In the rows, zero is written as 128.
Known rows, with every step that occurs
vake -> varu -> nokerat -> zikof -> fatefav: [161 134 119 144 110 144 137 142 154 164 106 185 128  95  94 146 123  76
 118 213 131 161 131 180 115 104 122 123 131 140]
zikof -> pimes -> tifi -> nokerat -> varu: [183 107 132 145 110 132 147  92 188 153 143 138 119  96  54 100 156  34
  92 114 128 161 141 173 149  91 147  92 138 133]
varu -> nokerat -> gitif -> zikof -> vake: [164  99 138 126 119 122 147 104 139 127 120 162 152  69  75 114 127 113
 141 145 112 168 135 161 148 132 139 118 141  98]
vake -> varu -> nokerat -> gitif -> zikof -> rivusen: [185 105 122 168 123 137 124 120 149 146 112 163 134  70  65 164 118  42
 105 188 105 155 114 172 117 120 146 107 129 113]
tifi -> nokerat: [138  97 129 142 106 135 129 109 159 159 129 148 129  95  94 104 140  70
 118 125 124 167 166 144 129 100 136 110 138 109]
pimes -> zikof: [132 106 128 139  98 142 140 126 166 156 111 140 142 114  83  89 136  66
 134 145 124 149 146 145 154 135 118 117 135  78]
vake -> varu -> nokerat -> gitif -> zikof -> pimes: [180 122 121 138 118 120 121  99 155 152 121 159 124  72  38 158 143  58
  93 168 125 160 127 194 139 110 155 103 132  72]
vake -> varu: [141 114 115 152 102 132 136 127 166 158 125 152 147 110  99 128 134  64
 123 155 123 162 128 166 120 127 139 125 128  86]
nokerat -> varu -> vake -> zikof -> fatefav: [183 145 118 164  96 110 153 125 151 167 120 164 161 109  84 133 111  57
 109 160 114 176  93 164 108 123 150 136 125 147]
fatefav -> zikof -> vake: [135 106 128 113  93 132 155 110 160 141 117 166 153  91 113  87 130  91
 117 104 121 166 141 169 142 137 135 120 129  69]
gitif -> zikof -> vake -> varu: [125 104 122 144 100 121 141 128 153 157 128 162 160  92  98 137 132  67
 138 140 106 178 139 159 134 146 141 135 133  47]
varu -> vake -> zikof: [152 125 120 156  96 113 144 105 155 168 122 147 163 117  99 121 135  69
 129 147 117 170 117 132 126 120 151 131 131  92]
gitif -> zikof: [168 108 128 145 105 117 138 118 144 161 136 152 150  92  81 125 130  53
 122 134 110 168 133 131 143 125 134 120 130  62]
tifi -> pimes -> zikof -> vake: [ 97 100 125 142  97 157 169 137 177 142 105 141 154 116  93  69 137  64
 153 112 122 143 128 156 173 149 114 105 139 106]
fatefav -> zikof -> pimes -> tifi -> nokerat: [156 108 127 113  99 134 142  75 189 163 133 147 119  89  65  89 161   4
  75  80 140 154 152 181 155  72 144  80 127  90]
vake -> varu -> nokerat -> gitif -> zikof: [171 112 123 145 123 124 131 110 147 151 122 166 143  84  63 147 130  62
 118 182 114 165 127 184 127 120 143 117 129  87]
nokerat -> varu -> vake: [173 118 118 155 106 130 145 131 168 158 126 149 151 112  67 117 133  72
 117 164 113 176 115 186 123 139 153 144 129  88]
tifi -> nokerat -> varu -> vake: [155 105 123 152 110 137 134 125 167 167 127 150 135 102  65 113 142  65
 112 155 114 182 148 190 116 114 153 137 134 106]
tifi -> nokerat -> varu -> vake -> zikof -> pimes: [174 125 124 164 104 117 128  88 166 173 128 147 122  98  65 125 151  61
  90 133 117 182 140 167 126 100 165 124 135 117]
pimes -> tifi -> nokerat -> gitif -> zikof: [170  92 141 126 125 119 143  88 159 157 144 135 146  83  49 109 136   4
 135 106 119 166 137 146 163  87 139  85 135  98]
vake -> zikof -> pimes: [178 129 129 157  94 107 137  82 156 156 129 145 136 100  93 120 140  75
 101 118 127 160 126 115 146 110 148 101 135 104]
fatefav -> zikof -> pimes -> tifi -> nokerat -> varu: [184 112 130 123 104 135 150  79 188 157 138 154 115  87  55  87 155  10
  63 101 128 162 141 204 152  86 148  90 126 108]
varu -> vake: [143 113 116 141  99 128 138 131 167 163 122 142 157 111  75 118 139  65
 129 149 125 167 129 161 131 124 149 131 132  67]
varu -> vake -> zikof -> fatefav: [156 143 116 151  90 108 147 121 151 175 115 159 166 110  94 134 118  48
 121 142 125 167 106 138 113 108 144 124 125 131]
nokerat -> tifi -> pimes -> zikof -> fatefav: [107 126 111 163  90 165 149 169 166 177  92 160 142 124  61 103 111  19
 118 117 135 128  98 162 137 121 100  85 122 144]
pimes -> tifi -> nokerat -> zikof -> vake: [130  89 146 120 113 142 157 104 173 151 128 144 142  95  99  89 146  68
 167 124 123 174 162 134 164  96 125 105 151 120]
fatefav -> zikof: [161 114 124 125  97 131 147 107 159 154 122 162 143  96  99  94 129  54
  97 121 125 161 133 166 137 120 137 112 121  69]
vake -> varu -> nokerat -> gitif -> zikof -> fatefav: [176 129 117 138 115 121 134 128 143 159 116 177 143  75  60 158 111  45
 107 181 122 160 113 192 118 107 140 109 122 118]
gitif -> nokerat -> tifi -> pimes -> zikof -> rivusen: [121 109 121 172  97 180 138 167 185 153  76 146 134 120  73  94 111  41
 107 149 127 113  90 144 135 145 118  64 125 120]

Rows
[100 110 117 167  98 169 146 156 170 170  97 147 140 133  68  92 130  38
 128 118 127 131 112 154 153 131 106  92 128 106]
nokerat -> tifi -> pimes -> zikof
[157  96 142 132 118 141 145 102 172 163 133 140 130 105  81  99 147  35
 145 139 128 166 157 131 160  80 125  98 144 118]
pimes -> tifi -> nokerat -> zikof
[182 115 128 139 102 113 148  93 174 158 147 136 144  90  50 123 152   6
 110 108 124 155 124 142 171 108 141  90 130  66]
gitif -> zikof -> pimes -> tifi
[138 113 119 160 103 150 130 130 150 156 104 170 132 108  91 122 136 124
 112 158 127 148 132 155 105 112 122 111 132 135]
varu -> nokerat -> tifi
[189 117 138 158 108 118 149  64 177 157 142 142 124 101  77  99 152  41
  94 109 120 164 130 145 146  88 147  92 139 161]
vake -> zikof -> pimes -> tifi -> nokerat -> varu
[171 108 125 194 108 132 131 112 160 167 117 152 135  95  91 135 126  47
  99 153  95 178 128 145 102 108 157 129 134 151]
tifi -> nokerat -> varu -> vake -> zikof -> rivusen
[138  99 121 177 102 169 153 146 180 147 100 135 137 111  80  95 126   9
 120 130 116 128 114 143 161 131 114  86 130 124]
tifi -> pimes -> zikof -> rivusen
[170 117 127 133  99 123 152  96 185 147 137 132 140 106  61 105 153  39
 111 107 139 145 120 145 161 103 141  88 135  93]
zikof -> pimes -> tifi
[130 116 114 178 105 165 150 137 161 155 104 169 137 115  88 107 136  88
 105 143 127 136 107 166 124 116 117  93 130 163]
varu -> nokerat -> tifi -> pimes
[114 105 118 142  97 131 147 128 167 148 117 157 158 105 114 119 134  99
 143 142 118 169 139 165 125 144 141 131 136  81]
zikof -> vake -> varu
[145  99 133 140 101 118 149 122 144 147 130 155 160  82  95 115 128  84
 140 118 107 174 142 135 149 144 136 127 137  63]
gitif -> zikof -> vake
[187 119 135 127 114 140 150  91 180 146 124 150 120  94  64 113 161  70
 117 164 140 148 134 157 169  90 129  96 143 122]
varu -> nokerat -> zikof -> pimes -> tifi
[172 137 125 155  92 107 150 105 143 164 123 161 157 102 113 123 108  66
 115 132 124 160 111 113 121 108 131 108 128 155]
vake -> zikof -> fatefav
[162  97 139 121 114 112 148 113 141 138 128 147 162  78  67 117 117  84
 151 117 111 176 125 143 157 138 147 113 138  63]
nokerat -> gitif -> zikof -> vake
[197 152 123 142  95 108 154 128 162 158 111 166 159 110  90 116 104  80
  97 190 122 166  82 168 103 132 161 120 121 143]
gitif -> nokerat -> varu -> vake -> zikof -> fatefav
[172 105 123 148  99 145 137 120 164 150 111 160 135  83  98 112 120  37
  85 122 115 152 126 154 126 114 137 106 120  92]
fatefav -> zikof -> rivusen
[174 120 124 115  93 127 155  84 187 152 134 147 137  98  66  93 152  14
  81  90 140 147 123 175 167  98 143  85 122  69]
fatefav -> zikof -> pimes -> tifi
[144  96 126 162  98 153 134 138 168 151 102 138 136 100  86 109 125  46
 124 143 114 139 139 133 142 133 117 109 134  92]
pimes -> zikof -> rivusen
[142 103 128 132 113 116 141 119 150 148 125 153 162  85  72 139 119  61
 148 137 108 178 124 166 141 144 150 122 135  51]
nokerat -> gitif -> zikof -> vake -> varu
[192 121 130 128 110 106 140 124 134 159 129 156 154  75  45 138  97  26
 120 129 122 165 107 150 142 110 139  99 125  96]
nokerat -> gitif -> zikof -> fatefav
[184 101 128 173 105 129 131 128 147 158 127 151 143  76  81 144 119  28
 108 139 100 158 126 122 134 123 136 109 129  78]
gitif -> zikof -> rivusen
[114 101 116 193  97 182 139 166 173 166  88 144 135 118  69 111 120  18
 114 122 118 122 103 143 142 132 105  80 127 126]
nokerat -> tifi -> pimes -> zikof -> rivusen
[115 110 117 124  93 136 149 119 166 151 114 172 152  96 118 107 134  75
 111 126 120 170 137 195 128 137 141 128 124  56]
fatefav -> zikof -> vake -> varu
[171 123 121 122  92 127 138  93 170 156 124 156 123  87  70 104 143  48
  73 105 136 158 137 176 147 110 146 101 122  60]
fatefav -> zikof -> pimes
[141 115 114 155 107 141 135 119 166 150 114 169 136 104 106 127 145  99
 113 190 123 154 140 181 108 122 136 126 131 117]
vake -> varu -> nokerat
[174 108 131 131 119 131 139 100 152 131 116 154 136  91  75 105 131 110
 126 160 129 153 126 164 134 114 139 107 137 131]
varu -> nokerat -> gitif
[ 73 103 119 159  98 179 158 153 170 144  81 165 142 118  90  82 139 108
 137 133 126 130 129 173 144 143  98 102 137 139]
varu -> nokerat -> tifi -> pimes -> zikof -> vake
[ 55 108 109 165  93 175 150 162 179 167  87 157 152 133  86 106 131  56
 146 121 122 140 113 178 139 154 110 107 132  99]
nokerat -> tifi -> pimes -> zikof -> vake -> varu
[116 112 116 125  97 145 151 112 164 142 104 186 141  91 123 106 144 105
 103 152 121 162 146 212 115 137 138 132 126  93]
fatefav -> zikof -> vake -> varu -> nokerat
[175 105 135  97 112 128 140  67 184 152 132 139 121  81  35  88 146   5
  85  75 142 156 137 188 167  71 153  65 129  93]
fatefav -> zikof -> pimes -> tifi -> nokerat -> gitif
[104 100 126 123 112 149 144 124 169 131  92 158 143 101  84 106 137 118
 153 171 123 152 149 196 140 144 127 122 141  96]
pimes -> zikof -> vake -> varu -> nokerat -> gitif
[105  95 131 126  95 141 149 134 167 143 107 144 152 104  99  83 135  99
 157 125 120 154 153 145 158 150 116 125 142  78]
pimes -> zikof -> vake
[162 113 129 163 110 121 156  91 175 168 135 143 151 118  88 103 147  33
 121 136 110 175 125 159 130  98 149 121 134 145]
pimes -> tifi -> nokerat -> varu -> vake -> zikof
[129 125 116 147  94 151 162 152 172 161 106 149 145 113  71  91 118  13
 121 126 134 134 110 163 158 117 108  90 126 140]
tifi -> pimes -> zikof -> fatefav
[194 108 140 139 111 144 133 133 167 141 101 149 129  92  96 117 110  80
 121 192 121 150 115 118 133 126 140  95 135 106]
gitif -> nokerat -> zikof -> rivusen
[166 133 121 163 101 117 141 115 152 180 121 165 143  98  86 127 119  50
 104 147 115 181 125 168 102  97 149 129 128 165]
tifi -> nokerat -> varu -> vake -> zikof -> fatefav
